Each row was made from one path, in order. Every step used is in the known rows, and no mark comes twice. Write each row's path.
Known rows:
farir, fibodof, takazim, zuvi: [ 3.31  1.28 -0.77  0.57 -2.49  1.63  2.64 -2.40 -0.16 -1.28  1.37 -0.10
 -1.55  1.17  1.04 -1.91 -0.65  0.97  1.56 -0.81 -0.11  1.37]
nedeba, takazim, fibodof: [ 2.73  2.76  3.58  0.65 -1.03  0.08  0.33 -1.78 -0.33 -3.84  1.11 -0.40
 -1.51  0.64  0.47 -1.64 -0.48  0.63  2.31 -1.96 -0.97  1.50]
fibodof, takazim, fadar: [ 1.82  2.12  0.38  0.72 -2.16  1.05  3.60 -2.96 -0.25  0.05 -1.08 -0.66
 -2.59  1.55 -0.01 -0.57 -0.95  0.21  1.61 -1.42  0.66  0.82]
fadar, takazim, zuvi: [ 1.82  1.54  1.43  1.25 -0.33  0.00  2.15 -2.39  0.25 -1.16  1.11 -0.63
 -3.89 -0.30  0.32 -2.92 -0.57  1.10  1.29 -2.31 -1.26 -0.27]
fadar, takazim, nedeba, farir: [ 3.45  2.95  4.12  0.72 -0.79 -1.83 -0.49 -1.30  0.49 -3.31 -1.16 -0.79
 -1.36 -1.73 -0.36 -1.34 -1.19  0.80  2.66 -2.58 -1.77 -0.75]
fadar, takazim, fibodof: [ 1.92  2.05  2.20  0.69  0.37 -0.71  0.87 -1.19  0.00 -2.53  0.82 -0.36
 -2.75 -0.47  0.51 -1.99 -0.78  1.15  2.18 -2.35 -1.23  0.06]
fadar, takazim: [ 0.56  1.98  1.54  0.51 -0.38 -1.01  1.29 -1.05  0.17 -0.42  0.33 -0.32
 -3.30 -1.01  0.29 -0.86 -0.93  0.86  1.17 -2.08 -1.26 -0.08]
nedeba, takazim, fadar: [ 2.87  2.47  3.00  0.90 -1.43  0.51  2.65 -2.15  0.06 -2.30  0.55 -0.67
 -3.24  0.68  0.05 -1.56 -0.10  0.10  1.99 -2.11 -0.61  1.13]
bobuket, farir: [ 0.86  2.45  0.48  1.03 -0.99 -0.26 -0.93 -0.93 -0.70 -0.03  1.41 -0.60
 -2.27 -1.03  0.55 -1.27  0.20  0.12  1.14 -0.98 -2.16 -0.50]
farir, fibodof, takazim, fadar: [ 3.86  1.54 -0.57  0.12 -2.33  1.46  3.72 -1.57  0.14 -1.32  0.40 -0.19
 -2.23  1.01  0.81 -0.95 -0.35  0.57  1.90 -1.09  0.42  0.98]
nedeba, takazim: [ 1.50  2.53  2.82  0.60 -1.72 -0.13  0.65 -1.68 -0.18 -1.56  0.53 -0.32
 -1.81  0.18  0.22 -0.48 -0.77  0.25  1.30 -1.44 -0.97  1.55]
takazim, nedeba, farir, bobuket: [ 3.51  2.17  2.37  0.41 -1.42 -2.13  0.98 -0.89  0.23 -1.90 -0.91 -0.54
  1.12 -0.27  0.43 -0.77 -1.62 -0.01  3.26 -1.32 -0.16  0.86]
bobuket, takazim: [ 0.31  2.70  0.66  0.66 -2.65 -0.63  1.11 -2.51  0.08  1.51  0.52 -0.44
 -2.57 -1.11  0.60 -0.56 -0.43  0.15  1.34 -1.06 -2.28 -1.43]
fibodof, takazim, nedeba: [ 2.33  2.85  1.56  0.01 -2.53  0.10  1.99 -3.18 -0.48  0.34 -2.07 -0.65
 -1.12  0.78 -0.32  0.44 -1.76  0.38  1.58 -1.10  0.61  0.12]
nedeba, farir, zuvi, takazim: [ 1.85  2.18 -0.68  1.20 -3.56  0.32 -1.15  0.34  0.03 -1.67 -0.21 -0.52
 -0.55  0.08  0.58 -1.08 -0.62  0.77  1.09 -2.01 -0.36  0.56]
farir, zuvi: [ 1.11  2.01 -0.33  0.93 -2.65  0.39  0.46 -0.04 -0.23  0.19  1.43 -0.42
 -0.84  0.29  0.70 -1.04 -0.93  0.28  0.27 -0.69  0.62  0.34]
fibodof, takazim, bobuket, farir, nedeba: [ 3.40  1.51 -0.38 -0.40 -2.03 -0.61  7.56 -2.65 -0.40 -1.59  1.08 -0.81
 -2.24 -0.34  0.46 -0.89 -0.96  0.48  2.92 -1.18 -1.42  2.21]
bobuket, farir, zuvi, takazim: [ 1.45  1.98 -2.75  0.87 -3.28  0.73  0.31  0.07 -0.49 -0.48  1.35 -0.67
 -3.36 -0.36  1.01 -1.51  0.40  0.88  0.22 -1.37 -1.99 -0.33]
nedeba, takazim, bobuket, farir: [ 3.78  2.19  2.37  0.97 -1.95 -0.56  2.46 -1.62 -0.08 -3.75  2.06 -0.95
 -4.68 -1.12  0.53 -2.39 -0.73  0.38  2.23 -1.43 -3.57  1.26]
bobuket, farir, fibodof, takazim, zuvi: [ 3.90  1.33 -1.51  0.70 -2.63  1.61  1.60 -2.19 -0.38 -2.15  2.68 -0.31
 -2.97  0.15  1.19 -2.74  0.48  0.93  1.69 -0.57 -2.86  0.71]
bobuket, farir, nedeba: [ 1.55  2.11  0.33 -0.26 -0.70 -0.77  3.51 -0.80 -0.59 -0.47  1.99 -0.58
 -0.53 -1.39  0.63 -0.83  0.60  0.13  2.21 -1.46 -1.19  0.60]
takazim, nedeba, farir: [ 3.30  3.39  3.68  0.90 -1.37 -0.97 -1.80 -1.38 -0.08 -2.24 -1.36 -0.89
  0.68 -0.88 -0.35 -0.95 -1.07  0.08  2.55 -1.89 -0.36 -0.56]

Which path is each row?
[ 2.74  1.79  0.66  1.42 -2.92 -1.29  2.14 -2.74  0.72 -1.07  1.35 -0.38
 -1.49 -0.33  1.09 -2.85 -0.70  0.21  3.15 -1.10 -3.25  0.29] | nedeba, farir, bobuket, takazim, zuvi
[ 3.31  2.05  2.83  0.73 -1.96 -0.42  3.17 -1.84  0.12 -2.80  0.79 -0.66
 -3.44 -0.13  0.37 -1.51 -1.73  0.43  2.23 -1.64 -0.99  1.86] | nedeba, takazim, bobuket
[ 4.36  1.67  0.37  1.04 -2.92  1.15 -0.03 -1.86  0.18 -3.67  0.98 -0.09
  0.03  0.66  0.72 -2.37 -0.56  0.84  2.43 -1.25 -1.34  1.57] | nedeba, farir, fibodof, takazim, zuvi
[ 2.67  2.12  2.68  1.31 -1.69  0.77  1.55 -2.95 -0.09 -2.18  1.66 -0.63
 -2.85  0.92  0.26 -2.52 -0.42  0.58  1.60 -1.79 -0.90  1.33] | nedeba, takazim, zuvi
[ 1.83  1.26 -0.63  0.80 -2.60 -0.65  4.47 -3.39  0.46  1.27  1.64 -0.43
 -3.12  0.05  1.33 -2.38 -0.76  0.27  2.29 -0.77 -2.06 -0.01] | farir, bobuket, takazim, zuvi
[ 4.15  2.19  0.71 -0.51 -2.72  0.41  2.39 -2.12 -0.01 -1.09 -0.63 -0.21
 -0.70  0.20  0.50  0.05 -1.23  0.67  2.04 -0.85  0.20  0.52] | farir, fibodof, takazim, nedeba
[ 3.97  1.68  2.80 -0.53 -1.57 -1.12  7.48 -2.02  0.12 -3.25  1.26 -0.67
 -1.87 -0.53  0.39 -1.16 -1.25  0.41  3.28 -2.10  0.16  3.00] | farir, nedeba, takazim, bobuket
[ 4.08  2.69  2.80  0.93 -2.51 -1.04  0.03 -0.50  0.71 -3.69  0.14 -0.83
 -1.02 -1.41 -0.01 -1.94 -1.13  0.91  1.96 -2.06 -1.39 -0.49] | fadar, takazim, nedeba, farir, zuvi
[ 0.70  1.70 -0.48  0.09 -2.68 -1.60  3.62 -1.92  0.33  1.92  0.91 -0.08
 -2.39 -0.56  1.30 -0.43 -1.06  0.03  2.13 -0.43 -2.16  0.15] | farir, bobuket, takazim
[ 2.22  2.25  2.86 -0.77 -1.41 -0.69  5.13 -1.74 -0.16 -1.98  1.14 -0.29
 -0.27 -0.11  0.32 -0.11 -0.24  0.20  2.56 -2.05  0.15  2.68] | farir, nedeba, takazim
[ 2.59  1.75 -1.18  0.79 -1.64 -0.22  2.33 -0.97 -0.39 -0.95  0.27 -1.10
 -5.31 -1.05  0.65 -2.02 -0.75  0.92  1.89 -2.00 -2.38 -0.22] | zuvi, takazim, bobuket, farir
[ 2.66  2.41  2.23 -0.45 -1.40 -0.74  4.19 -1.58 -0.36 -2.79  2.54 -0.52
 -1.42 -1.03  0.47 -0.92  0.80  0.23  2.49 -1.84 -2.42  2.02] | bobuket, farir, nedeba, takazim
[ 3.42  1.90  2.57  0.04 -1.37  0.25  5.88 -3.22 -0.07 -2.65  2.08 -0.60
 -1.10  0.52  0.35 -2.15  0.17  0.55  2.65 -2.34  0.30  2.47] | farir, nedeba, takazim, zuvi
[ 5.36  2.39  3.34  0.10 -1.14 -1.45 -0.24 -0.05  0.91 -4.71  0.22 -0.36
 -1.07 -2.25  0.42 -1.67 -0.63  1.14  3.13 -2.42 -2.11 -0.42] | fadar, takazim, nedeba, farir, fibodof
[ 4.95  2.58  1.13  0.05 -2.31 -0.17 -0.90 -0.12  0.22 -3.32 -1.09 -0.54
 -0.26 -1.12  0.48 -1.01 -0.25  1.04  2.84 -2.53 -0.67 -0.34] | zuvi, takazim, nedeba, farir, fibodof
[ 3.46  2.39  3.43 -0.60 -0.57 -0.52  4.48 -1.86 -0.31 -4.21  1.65 -0.34
  0.17  0.30  0.58 -1.32  0.05  0.63  3.46 -2.31  0.08  2.74] | farir, nedeba, takazim, fibodof
[ 2.82  1.31 -1.97  0.83 -3.41  0.54  3.55 -0.44  0.02 -0.76  0.36 -0.85
 -3.77  0.27  0.85 -1.72 -1.63  1.02  1.01 -1.72  0.63  0.69] | farir, zuvi, takazim, bobuket
[ 4.46  1.41 -0.43  0.57 -1.43 -0.35  2.11 -0.03  0.05 -2.74  2.90 -0.52
 -3.49 -1.91  1.48 -2.65 -0.38  0.58  2.33 -0.86 -2.59  0.20] | takazim, bobuket, farir, fibodof
[ 3.35  1.63 -1.74  0.95 -4.17  0.55  3.69 -1.41 -0.26 -1.92  1.91 -0.83
 -3.66  0.17  0.85 -1.87 -1.44  0.58  1.10 -0.10 -2.16  1.32] | fibodof, takazim, bobuket, farir, zuvi
[ 1.52  2.29  0.01  0.60 -0.76  0.46  0.13 -1.10 -0.57 -1.16 -0.53 -0.54
 -1.91  0.60  0.58 -1.33 -0.46  1.14  1.92 -2.49  0.21  0.11] | zuvi, takazim, fibodof
[ 2.01  1.94  0.11  0.13 -1.86 -1.47  3.27 -2.02  0.18 -0.10  1.42 -0.16
 -1.87 -0.13  1.62 -1.62 -0.88  0.33  3.07 -0.84 -2.24  0.23] | farir, bobuket, takazim, fibodof
